Known rows, with every step that occurs
nama vefa tevo govi: [-2.73  0.08 -0.88  2.76  0.60 -5.31  1.85 -4.49  1.54 -1.99 -0.39 -0.64
  0.12  1.01 -0.84  0.98  0.26 -0.11 -1.05]
nusuv zizu vefa tevo govi: [-2.90  0.18  2.44  2.51 -3.21 -0.54 -1.31 -3.44 -0.31 -3.08  0.81 -1.42
  0.97  0.14  5.85 -0.42 -0.74 -2.28 -2.50]
tevo govi nusuv zizu vefa: [-0.26  0.90 -0.42  3.68 -0.88 -1.18 -0.46 -0.91 -0.06 -2.58  1.03 -1.94
  1.05 -0.15  6.36 -0.35 -0.45 -0.55  2.68]
tevo govi nama: [ 2.07  0.22 -3.01  1.39 -0.31 -5.49  2.71  0.52  1.28 -0.63  0.51 -0.51
  0.70  0.89  0.40  0.24  1.70 -0.07 -4.69]
nusuv zizu vefa tevo govi nama: [-0.82  1.55  2.17  1.05 -3.47 -2.68 -0.76 -2.24 -1.18 -2.39  0.23 -1.60
  1.62  0.59  5.44 -0.20 -0.04 -1.81 -4.45]
tevo govi nama vefa zizu: [ 4.07  0.29 -5.10  1.85  0.72 -6.71  2.58 -0.18 -1.21 -2.20 -0.22 -5.65
 -0.30  1.13 -1.38  0.05  2.18  0.55 -3.35]
tevo govi nusuv zizu vefa nama: [ 3.80  1.15 -0.71  2.54 -2.38 -3.02  0.68 -1.07  0.04 -1.82  0.52 -1.23
  1.60  1.15  5.76  0.09 -0.60  0.19  2.71]
tevo govi nama vefa: [ 2.95  0.67 -3.87  2.37  2.14 -8.39  2.50  0.31  0.02 -1.34 -0.44 -1.49
  0.38  1.41 -2.04  0.13  1.80  0.66 -3.38]
tevo govi nama vefa zizu nusuv: [ 3.38  0.26 -2.55  1.61  0.88 -6.73  2.37 -0.31 -1.66 -3.07 -2.75 -4.65
  0.92 -0.75 -0.32  1.36  2.12  1.77 -3.13]
nusuv zizu vefa nama: [ 4.53  1.32 -0.26  2.42 -3.82  1.41  0.39  0.35  0.21 -2.13  0.02 -0.53
  2.02  2.61  3.36 -0.69 -0.32 -0.51 -1.13]
nusuv govi tevo vefa nama: [ 3.70 -2.33  0.33  3.04 -1.06  2.86  3.44  1.13  2.98 -1.12  1.08 -1.25
  0.96 -0.15  0.05 -0.10 -2.46 -1.40  0.64]
nusuv zizu: [ 0.14  0.33 -0.17  3.40 -2.09  5.14 -0.64 -0.14  1.78 -2.29  4.26  0.23
  1.47  0.78 -0.55 -0.50 -0.38 -0.24  0.13]
vefa zizu: [ 1.10 -0.25 -4.34  3.12 -3.21  5.34  2.36 -0.37  1.07 -2.11  0.74 -4.56
  0.09  1.30  1.17  0.02  1.45 -0.10 -1.19]
govi nusuv zizu vefa: [-0.20  3.03  0.29  3.32 -2.28  4.48 -0.53  0.44 -0.22 -1.97  0.14 -0.52
  2.05  1.56  5.94 -0.40 -0.57  0.27  4.49]
nusuv govi tevo: [-1.00 -3.54  1.99  2.77  0.99  5.93  2.24  1.48  4.65 -1.03  2.28  0.33
  1.14 -2.01  3.69 -0.66 -1.73 -1.57  0.46]
zizu nusuv govi: [-1.24 -5.37  2.33  4.45  0.23  3.92  2.25  0.07  2.31 -2.71 -0.80  1.94
  2.36 -3.55  3.98  0.26  1.22  0.69 -0.81]
nama vefa: [ 0.47  0.71 -3.38  4.13  1.83 -0.94  2.08  0.02  1.54 -1.50 -0.77 -0.25
  0.60  2.61 -2.93  0.20  1.05  0.89  0.59]
nama vefa tevo govi nusuv: [-2.99  1.38 -0.62  2.60  0.43 -4.53  1.96 -4.62  1.39 -1.36 -0.77 -0.17
  0.57  1.27  0.85  1.43  0.06  0.77  3.15]
nama vefa zizu nusuv govi: [ 1.36 -4.17 -1.14  4.53  1.12  2.29  2.15 -0.91 -0.53 -4.25 -1.50 -4.45
  0.82 -2.38  0.89  0.13  1.75  1.38  0.85]
vefa tevo govi: [-4.22 -0.62  0.23  1.72 -2.59 -2.05  1.92 -4.67  2.79 -1.26  0.80  0.61
  0.68  0.43  2.57  1.13  0.21 -1.35 -2.90]

Rows
[-1.28 -2.71  3.88  3.71  0.52  4.30  1.81  1.04  2.24 -2.83 -1.92 -0.17
  2.36 -3.52  2.32  1.31 -2.02 -0.25  0.73]
zizu nusuv govi tevo vefa
[ 4.22  3.81 -1.11  1.30 -2.37  1.19  3.11  1.29  3.04 -0.12 -1.40 -0.97
  1.26  3.10 -2.60  1.83 -3.38 -0.49  0.69]
govi tevo vefa nama
[-2.77  1.30 -0.69  2.62 -0.42 -1.00  1.90 -3.63  1.85 -1.18 -1.12  0.69
  0.90  2.35 -1.58  1.00  0.39  0.41 -0.01]
nama vefa tevo
[ 1.33  0.40 -2.93  4.65 -3.34  3.52  1.87 -0.53 -1.55 -3.86 -3.09 -5.74
  1.01  0.23 -1.55  1.44  0.69  0.72 -0.71]
tevo vefa zizu nusuv
[ 2.04  0.23 -5.00  3.84  0.00  1.38  2.05 -0.60 -0.02 -2.70 -0.44 -5.35
 -0.39  2.01 -2.09 -0.04  1.42  0.85  0.57]
nama vefa zizu
[-2.55  1.55  0.97  2.59 -0.18 -2.98 -0.13 -4.96  0.73 -2.55  2.04 -0.70
  1.12  0.44  0.42  1.00 -0.89  0.58  4.08]
nama vefa tevo govi nusuv zizu
[-2.88  3.42  2.51  2.41 -4.04  4.60 -0.76 -2.46  0.29 -1.80 -0.08  0.11
  2.34  1.54  7.13  0.39 -1.13 -0.23  4.20]
govi nusuv zizu vefa tevo
[ 0.37 -2.84  0.06  2.35  0.30 -1.50  3.23 -1.44  1.04 -1.25  0.81  0.31
  1.39 -0.12  0.60 -0.87  1.60 -0.08 -2.40]
nusuv govi nama vefa tevo
[-2.92  1.55  2.54  2.39 -4.12  3.40 -1.16 -2.48  0.04 -2.59  0.28 -0.40
  1.71  1.26  5.28 -0.35 -0.87 -1.70 -1.68]
nusuv zizu vefa tevo
[ 5.37  1.59 -4.36  3.71 -3.72 -1.00  3.60 -0.16  1.15 -0.81 -1.30 -1.07
  0.98  4.16 -4.37  0.63  0.06  0.35 -1.02]
tevo vefa nama
[ 1.91 -3.41  1.52  3.25  1.96 -1.28  2.69  1.12  0.22 -2.39 -2.51  1.06
  2.71 -2.46  1.22  0.46  2.06  2.03 -1.54]
zizu nusuv govi nama vefa
[ 3.48 -2.68 -2.09  4.26 -2.68  2.36  2.69  0.59 -2.25 -3.68 -1.95 -6.08
  1.40 -1.68 -0.14  0.27  1.60  0.49 -2.55]
tevo vefa zizu nusuv govi nama
[-0.29  0.45 -0.68  3.28 -0.87  0.14 -0.14 -1.47  1.30 -2.44  3.94 -0.75
  1.13 -0.52  2.52 -0.04 -0.66  0.17  3.80]
tevo govi nusuv zizu
[-0.29  2.40  0.00  3.17 -2.27  6.08 -0.30 -0.28  1.74 -1.69  3.49  0.82
  2.17  1.06  1.84  0.25 -0.74  0.98  5.69]
govi nusuv zizu
[-4.36  1.05  0.57  1.73 -2.77 -1.18  1.97 -4.84  2.70 -0.60  0.40  1.00
  1.09  0.44  4.34  1.68 -0.17 -0.20  1.74]
vefa tevo govi nusuv
[ 0.35 -0.43 -1.03  2.66 -3.09  5.05  1.90 -0.50  0.49 -3.20 -2.32 -3.29
  1.67 -0.86  2.62  1.65  1.47  1.35 -0.90]
vefa zizu nusuv
[ 0.94  2.83 -2.14  2.34 -2.30  5.08  1.77  1.02  1.38 -2.09 -0.51 -6.29
  0.13  1.32 -1.07  1.07 -2.60 -1.30  0.57]
govi tevo vefa zizu
[ 0.46  2.86  0.39  2.12 -2.13  5.11  1.37  0.84  0.93 -2.93 -3.19 -5.32
  1.32 -0.54  0.05  2.41 -2.71 -0.13  0.99]
govi tevo vefa zizu nusuv
[-0.68  0.23 -2.43  3.24 -0.13 -1.69  2.22 -1.14  2.22 -0.99  0.96 -0.37
  0.74  0.38  3.14  0.74  0.54  0.53  2.68]
tevo govi nusuv
[ 0.88 -2.46  1.24  2.91  1.95  3.56  1.84  0.24  0.67 -3.87 -1.85 -4.59
  1.13 -2.92  1.82  1.07 -0.81  0.87  2.11]
nama vefa zizu nusuv govi tevo
[-0.30 -2.92  0.48  4.20  0.63  4.60  2.25  1.48  2.84 -1.82  1.60 -1.89
  0.53 -1.35  0.71 -0.57 -2.43 -2.11  0.46]
nusuv govi tevo vefa
[ 2.75 -2.31  3.41  2.61 -1.02  2.53  3.12  0.83  2.44 -2.01 -2.51  0.43
  2.77 -2.34  1.68  1.82 -2.21  0.43  0.77]
zizu nusuv govi tevo vefa nama
